What can hang from each mark
K: M R
Z: A D F
Q: D V
U: E G
M: D K
A: R Z
W: D
D: L M W
Y: T V
T: E Y
F: Z
L: D
B: E R
E: B T U
R: A B
V: Q Y
C: R
G: F

Every row comes from one small tree of marks. The marks that hang from a mark follow it in brackets, in alphabetical order. Every link used is in the known rows. Which tree was each row made from?
In the rows, 128 means zero.
Known rows
Z{A{R} D}: [ 80 141 171  98 153 150 139 131 135 110 114 190 120 184 119 148 134 152
 125 138 140 116 134 101 162 129 132 152  91  99 106 130 148 143 101 140
  80 143 114 125 114 118 105 118 131 134]
A{R{B} Z{D F}}: [ 39  87 133 116 122 180 151 211 135  96 158 154  78 137  80 152 157 114
 150 120 145 140 150  97 111 118 116 141 144 135 131 142 171 168 107 147
  55 114 165 141  72 118 153 112 182 196]
Y{T V{Q{D{M W}}}}: [169 112 100 139 143 150 133  77  57 164 171 116 131 126 175 118 153 134
 106 108 195 173 106 127 127 179 134  89 168 133 183 137 179 160 120 137
 212 148 171 123  47 115 155 129 177 147]
G{F{Z{A D}}}: [ 91 128 142 130 158 154  92 119 129 140  58  80 144 141 136 132 128 139
 118 106 142 140 170 144  98 139 108 146  69  93 141 107 165 103 130 138
 100 158 144  89 116  98 119  90 141 124]
V{Q{D{M}} Y}: [178  62 174  72 100 108 153 163  78 135 147 126 218 132 131 126 177 165
 161 128 110 116 147 171 105 175 139  64  99 142 164  77 110 119 111 128
 152 179 180  79 101 106 127 179 107  96]
M{D{W} K{R{A B}}}: [142 110  56 136 120 119 148 135 135 112 125  94 145 147 127 156 142 164
 121 146 123  80 116  96 133 108  87 112 171 166 109 152  92 130 133 122
 116 125  93 145 159 124  93 111  60 154]
Y{T{E{B U}} V{Q}}: [150 140 118 151 123 129  94  91  97 231 143 130 108 107 167 137 168  79
 138 129 197 165  96 112 145 104 171 103 152 140 132 137 196 194 145 154
 205 105 105 158  77 184 170 109 187 114]
W{D}: [121 151 150 124 158 120 149 130 161 105 105 102 160 133 159 115 139 136
 142 110 124 142 109 156  90 147 128 145 118 117 138 125 136  72 146 117
 100 139 117 171 164 127 130 121 105 132]
E{B T{Y} U}: [142 163 159 118  78  98 137 155 125 118  89 144 189  75  97 108 118 111
 148 129 118 123 149 129 126  39 177 136 158 108 107 102  99 166 151 155
 180 107 108 177 181 201 176 144 115  91]
Y{T V}: [120 134 109 180 154 129  89  62 135 173 160 124  83 148 195 128 119  91
 113  94 187 197  97 121 124 127 156 134 159 130 145 160 184 177 132 138
 197 116 142 124  76 142 166  77 184 143]
Z{A D{L M{K}} F}: [145 152 146  58 160 175 156 130 149 151 128 178  80 165  94 181  20 165
 129 159 110  65 149 126 198 221  54 175 125 105 152 145 178 145  73 109
  98  87  66  63 165  90 133 126 139 119]
V{Q{D} Y{T}}: [159  64 198  87 122 120 134 151  84 143 146 136 201 144 154 127 203 124
 163 115 129 187 142 149  82 152 148  60 121 131 155  71 159 139 102 143
 185 161 154  82  76  95 149 143 121  84]
L{D}: [113 143 129 128 138 156 138 139 184 123 147 140 115 140 165 123 141 102
 143 143 113 164 123 157 132 101 129 145 113  96 140 130 113 121 147 110
 112 137 102 132 148 143 112 126 146  90]
D{L W}: [170 144 112 119 150 175 159 112 104  73 141 130 104 102 157 103 101  97
  88 155  71 130 113 166 129 136  70 127 115  92 120 187 124 110 124 107
 116  85 105 146 156 117 109 161 137 150]
A{R}: [ 80 124 157 130 140 140 140 143 132 117 139 147 112 161 123 114 162  98
 135 132 126 142 116 117 117 108 136 136 119 119 103 145 109 139 120 148
 109 127 149 139 118 164 108 125 130 150]
L{D{M{K{R{A B}}} W}}: [176 120  67 110 126 148 161 134 123 103 159 111 116 116 138 122 114 134
 101 186 116  98 124 109 156 138  87 124 169 140 151 129  76 141 154  86
 118 123 106 111 154 114  97 165 120 129]
T{E Y}: [129 181 154 172  85 121  95 111 163 177 143 143  93 134 155 118 147 146
 164  73 131 133 114 158  96 134 160 160 109 119  90 128 110 142 144 124
 127 114 123 116 150 158 155 117  89  98]
B{E{T} R{A{Z}}}: [144  90 159 152 156 101  61 157 145  51 133 182 126 114 100 151 185 121
 145 115 145 152 123  81 166 112 120 102 125 183 133  65 123  93 118 163
 127 129 106 181 130 164 139 100 160 147]
L{D{M{K}}}: [149 129 121 116 139 143 157 125 171 146 153 115 113 133 148 128  97 124
 150 155 116 114 132 142 138 137 104 145 152 114 164 125  77 135 151  99
 111 120  91  97 162 145 109 135 132  94]
D{L M{K{R{B}}} W}: [189 121  82 104 133 170 180 109  90 110 161  90 115  91 112 123  68 122
  79 197  82  74 130 134 140 167  54 119 177 142 141 186  71 131 125  83
 145  81 105 104 172  99  99 170  99 155]
G{F{Z{A D{M}}}}: [119 128 138 125 160 147 103 112 114 145  62  77 146 137 128 134 107 149
 112 112 139 122 177 144  94 168 104 148  80  99 158 112 154 110 130 125
  99 159 156  85 119  94 117 106 139 128]
R{A B{E{T{Y}}}}: [146  84 118 153  87  77  65 163 134  99 178 165 133 111 101 139 193 116
 100 128  86 113 109 100 151 124 141 125 137 189 129  82 136  95 147 172
 137 118 109 148 140 124 132 125 127 127]
C{R}: [105 109 141 156 148 137 115 142 155 134 126 142 124 149 126 105  95 126
 140 136 123 172 106 150 122 130 134 127  89 119 126 154 125 117 122 134
 113 127 134 121 143 141 141 150 127 119]
U{E{B{R{A}}} G{F{Z}}}: [105 138  74 159 105  64 114 105 154 155  87 113  88 128 119 106  81 124
 132 131 152 105 105 110 130 100 172 116 118 153 108 150 163  82 150  90
  86 146 122 119  79 120  97 120 127 102]
B{E{T{Y} U{G}} R}: [159 130 185 142 131  62  89 121 171  90 119 160 169  96 126 129 142 138
 176 123 123 146 105 125 183  98 173  92 117 168  82 104  82  89 144 173
 171 111  98 194 163 139 151 127  80 104]
Q{D{M W} V}: [187 150  86 138 162 132 157 134  64 111 191  84 138 110 103 106 134 185
 106 103 143 154 121 158  94 182  69 116 132 131 171 120 122  97 147  89
 152 164 188 150  98 102  95 165 129 150]
C{R{B{E{T{Y} U}}}}: [126  82 154 152 103 108  88 168 150 129 152 139 149  99 100 119 134 113
 145 144  88 163 112 142 129 109 150 114 103 165 120 131 106 107 153 169
 131 105 126 155 143 118 149 155 112 109]
R{A{Z{D{L} F}} B}: [106  93  93 130 113 166 109 201 118  91 161 164  64 134  86 182 154 110
 109 149  99 107 132 101 147 136  95 145 124 147 138 116 205 142 120 137
  96 100 111 115 113  97 151 139 188 162]
K{M{D} R}: [ 94 153 126 128 110  96 149  83 155 157 119 126 163 172 117 144 127 142
 126 116 112 123 123 137  93  90 180 156 142 120 117 116  87 129  74 110
 152 175 139 137 183 136 104  89  64 127]
F{Z}: [ 83 120 104 164 147 115 129 154 137 121 111  99 161 107 156  95 136 119
 102  90 131 174 159 126  92 121 123 134  95  82 108 112 101  93 126 114
 113 170 166 120 124 130 124  99 124 120]
R{A{Z{D}} B}: [103  78  91 159 111 135 101 183 113  83 152 144 104 131 101 161 185 130
 102 133 119 118 127  92 125 109 123 127 122 157 131 101 177 134 142 144
  92 129 125 132 107 108 137 131 169 163]
U{E{T{Y}} G{F}}: [132 151 149 182  71  97 116  62 156 168 116 139 112 125 148 114  58 135
 142  70 121 113 122 173  97 122 174 113 171 127 122 164 127  84 140 137
  83 116 112 102  98  98 111 111  85  81]
K{M R{B}}: [ 77 103 108 140  94 113 121 110 142 150 167 115 150 135  91 118 144 126
  68 136 108 138  93 119 114  93 180 146 145 157 117  98 104 126  89 112
 183 158 160 122 175 101 113 102  76 129]
B{E{U{G}}}: [135 104 156 146 143  67 101 107 176 115 150 110 150 114 149 115 123 108
 156 130 100 147  98 148 155 116 151  83  99 152  68 154 101  55 142 157
 114  93  98 184 159 132 109 128  83 125]
K{M R}: [ 78 136 135 131 113 107 126  87 146 140 132 124 156 157 104 108 123 134
  96 117 126 146 113 131 114  94 181 145 139 122 105  98  91 125  71 110
 171 155 152 105 190 129 121 101  79 124]
B{E{T U{G{F}}} R}: [164 109 187 143 161  85  74 104 156  96 104 131 158  98 115 141 138 113
 167 144 120 152  98 135 176 104 138  82 107 178 109 115 117  77 141 178
 159  99  85 206 158 139 124 114  95 117]
G{F{Z{D{M W}}}}: [137 134 112 138 156 133 124 107  93 114  62  49 154 107 134 103 102 151
 124 118 134 144 173 161  69 162  91 137  98  81 163 131 146 107 142 120
  83 143 161 102 122 103 130 128 140 161]
M{D{W} K}: [153 118  94 138 146 119 164 111 151 117 111  82 145 138 163 131 104 168
 151  98 122  96 113 137 107 125  75 114 161 125 123 166  90 115 135 134
  80 111  88 165 157 146 102  98  76 150]
L{D{M W}}: [188 138  98 114 146 145 176 116 126  94 153 124 120 107 172 102  98 129
 114 154 112 127 126 153 128 151  97 135 135  98 165 150  86 129 151  85
  96 134 129 147 145 126 102 171 139 132]
F{Z{A D}}: [ 77 137 118 133 158 127 130 148 138 118  93 138 161 128 151 123 121 155
  96  97 144 155 174 101 124 136 123 148  75  70 108 101 128 102 108 112
  89 184 143 104 119  94 116  93 126 112]

Write each row's tree
[165 141 102 115 147 149 175 112 143 119 118  92 116 133 156 147  98 127
 148 137  77  82 126 154 117 125  53 125 157 112 128 189  94 121 136 124
  89  84  58 141 165 136  93 116  98 138]
M{D{L W} K}
[166 114  77 111 132 156 174 131 139 111 167  98 126 105 145 112 103 136
 103 176 118 113 125 128 143 135  91 123 169 134 155 144  64 136 153  79
 115 124 114 122 154 110  99 153 111 127]
L{D{M{K{R{B}}} W}}
[ 72 133 106 138  99  91 133  99 147 178 102 112  92 131 127  96  68 103
 113 112 145  92 124 111 112 103 172 119 130 137  97 174 140  85 140  97
  58 145 142 113  54 111  69 113 115  98]
U{E{B} G{F{Z{A{R}}}}}
[110 134 113 129 160 117 146 134 116 127 101 132 164 121 141 130  95 168
  89 111 145 129 180 103 121 170 116 152  88  76 126 106 114 108 110 100
  88 187 154  97 121  92 115 113 126 119]
F{Z{A D{M}}}
[160 178 143  85 156 141 165 123 130 125 103 100 131 144 114 155 106 121
 136 186  95  71 141 135 123 174  86 152 159 133 147 130 103  99 136  89
 130 106  74  91 194 125 120 155 104 127]
W{D{L M{K{R{A}}}}}
[121 133  96 123 135  91 115 162 149  97 104 157 121 138  95 115 150 135
 127 167 154 115  86  91 171  86 155 146 104 158 126 105 163 144 134 111
 167 143 110 170 155 196 142 134 153 132]
E{B{R{A}}}
[ 78 113 146 102 139 153 137 148 131 115 140 185 115 167 109 151 153 144
 104 150 127 112 121  88 160 126 135 155  93 126 117 131 157 146 116 144
  89 145 118 139 106  98  98 120 134 139]
Z{A{R{B}} D}
[ 83  89 144 128 139 128 110 175 109 122 129 135 161  90 122 129 172  84
  76 111 110 142 161  70 134 109 114 119 104 135  90  90  85  98 125 156
 114 156 164 155  97 105  88 101 122 115]
F{Z{A{R{B{E{T U}}}}}}
[126 146 105 131  76 133 119 113 113 129 140 122 151 138 171  90 173 192
 141  75 170 118 120 158 143 134 173 108 119 127 127 131 114 140 147 141
 183 159 190 102  89 125 175 145 136 130]
T{Y{V{Q{D{W}}}}}
[101  97 169 128  97 112 115 170 128 109 165 143 134 113  96 127 196  88
 142 141  88 131 119 108 127  88 153 121 137 164 100 123  87 131 152 186
 127 107 142 176 118 141 118 132 119 142]
A{R{B{E{T{Y} U}}}}
[214 130 104 101 154 156 179  94  88 104 148  93 105  95 135 112  50 122
  95 166  75  74 126 147 136 184  38 123 167 116 149 184  82 124 128  96
 116  65  93 103 175 118 107 175 118 150]
D{L M{K} W}
[104 160 107 194  66  84 102  61 147 184 105 115 112 110 166 103  64 128
 130  46 148 120 147 155  96 117 183 115 171 116 115 160 115  90 151 126
  88 143 152  79  55  95 124 100 115  87]
U{E{T{Y{V}}} G{F{Z}}}
[116 142 156  67 153 150 165 145 126 131 127 206  94 187  90 164  58 173
 129 141 150  88 142  99 183 213  98 173 112 111 142 140 175 162  69 124
  75 131 134 109 117 108 128 133 145 159]
Z{A{R} D{M} F}
[150 156 136 110  78 102 118 153 116 127  74 163 192  78 102 119 159 141
 160 138 169 108 127 112 195  37 199 114 148 145 124  92 114 188 156 169
 234 134 125 181 141 206 201 146 157  99]
E{B{R} T{Y{V{Q}}} U}
[141 182 141 131  61  82 106  85 127 160  72 118 162  88 120 108  93 103
 151 117 151  86 137 148 145  51 211 119 173 140 109 145 124 174 177 162
 202 100 118 148 138 183 184 150 126  99]
E{B T{Y{V}} U{G{F}}}
[ 74 131 155 120 159 160  99 127 117 135  57  91 130 153 123 129 145 124
 123 115 143 136 173 130  98 133 110 148  78  95 134 112 156 121 127 147
  92 154 155  88  98 106 111  98 145 136]
G{F{Z{A{R} D}}}
[170 146 142 127 121  92 106 125 104 113  51 150 159  95  75 138 120  94
 135 179 134  97 105 104 179  58 160 107 143 162 114  99 159 151 149 162
 191 104  72 190 165 186 144 162 120 103]
E{B{R{A}} T U{G{F}}}
[152 156 138 164 152 116  96 111 128 169 137 162  69 136 128 139 151  82
 130 141 166 184  87  83 113 125 138 151 145 142 128 108 202 179 125 113
 175 104  79 159 124 176 147 102 145 112]
Y{T{E{B{R{A}}}}}
[133 188 160 175  85 108  88  97 136 191  94  91 115 109 159 121 132 121
 172  82 123 124 137 157  96 116 167 128  94 111  53 133  93 126 168 142
 134 104 131 112 141 126 151 140  63  84]
T{E{U{G{F{Z}}}} Y}
[180 169 100  97 146 140 174 103  92  81 106 129 119 132 102 140  70 161
 127 203 107  91 155 134 151 160  67 135 152  85 133 156 118 143 113  91
  95  91  67  72 179 115 128 174 125 160]
Z{D{L M{K{R{A}}} W}}
[221 153 127  85 143 126 163 141  54 110 183  98 133 107 114 126 127 139
 129 138  84 131 151 181  85 183  63 111 123 137 166 125 110 123 151  69
 157 142 175  94  97  75  97 201 147 123]
Q{D{L M W} V{Y}}
[146  63 179  80 101 116 136 170 100 128 138 132 215 139 137 119 204 154
 166 117 112 142 141 169 110 142 147  60  88 138 142  74 124 108 110 141
 149 174 166  86  99 111 131 160 111  90]
V{Q{D} Y}
[103 148 120 134  73 130 106 121 131 153 142 129 150 152 160 108 183 186
 157  77 168 122 126 160 145 127 189 120 114 126 130 123 119 137 144 151
 196 161 185  86  94 133 180 131 140 112]
T{Y{V{Q{D}}}}
[143 170 109 175 146 123  79  71 131 210 136 124  56 117 165 144 133  74
 144 131 200 187  74  96 144  93 163 143 148 154 115 150 193 213 154 127
 214  91 111 172  92 187 172  94 181 127]
Y{T{E{B{R} U}} V}
[145 147 119 124 158 154 134 111  91 115  62  57 133 104 130 116 103 125
 120 143 108 129 182 175  76 161  77 143  96  72 163 145 149 110 141 113
  90 127 139  87 125 100 124 138 152 155]
G{F{Z{D{L M W}}}}
[129 129  86 121 118 174 130 110  88 140 159 126 125 124 161 116 175 140
 117 126 149 126 106 161 164 141 122  93 114 123 150 156 149 121 130 137
 175 137 158 117  79 132 135 152 176 136]
Y{V{Q{D{L W}}}}
[ 48  97 160 123 138 182 140 187 135  98 148 152  76 152 106 136 142  95
 150  90 157 142 149 104 109 121 111 129 145 130 113 144 136 156  94 149
  80 111 184 133  80 151 146 107 173 185]
A{R Z{F}}
[ 80 113 163  86 150 176 125 161 147 134 145 198  81 187 116 144 104 124
 102 106 143 104 112  95 185 171 102 154 108 143 106 138 164 140  73 148
 115 120 157 134 110 118 115 108 132 132]
Z{A{R} F}
[ 92 104  96 137  87  99  99 119 115 133 156 134 135 154  80 133 163 121
  60 147 105 116  93  90 138  97 177 149 144 168 109  71 122 132  86 123
 181 154 147 103 177 105 112 122  91 132]
K{M R{A B}}
[109 116 132 128 145 152 155 161 141 103 134 140 107 131 107 151  73 160
 156  95 159 138 168 137 108 168 104 143 140 102 159 135 162 142  92 113
  65 119 151 118 121 124 174 114 168 177]
A{Z{D{M} F}}
[158 149 120 113 124 112 165  79 115 127 133 120 126 136 143 130 111 112
 107 114  56  99 102 159  88 127 122 156 136  97 138 141 109 120  92 120
 108 126 112 159 176 115  97 133 111 142]
K{M{D{L W}}}
[148 144 151 161 156 137  92 125 110 155 124 138  69 113 128 155 158  65
 144 141 166 182 105  71 110  89 133 132 144 144 109 101 185 188 134 133
 171  86  90 176 117 175 161 111 155 118]
Y{T{E{B{R{A{Z}}} U}}}
[133 141 117 113 135 150 157 125 175 146 147 115 125 143 137 133 101 127
 147 170 127 122 145 137 143 125 117 140 157 118 152 127  64 139 139  86
 132 130  99  87 167 147 106 130 116  95]
L{D{M{K{R}}}}
[ 40  72 145 111 126 152 133 209 158  86 174 150  79 128  76 148 167 110
 169 125 139 146 149  98 117 125 117 127 136 152 129 137 165 136 111 155
  42 107 153 152  70 123 147 102 182 205]
A{R{B{E}} Z{D F}}
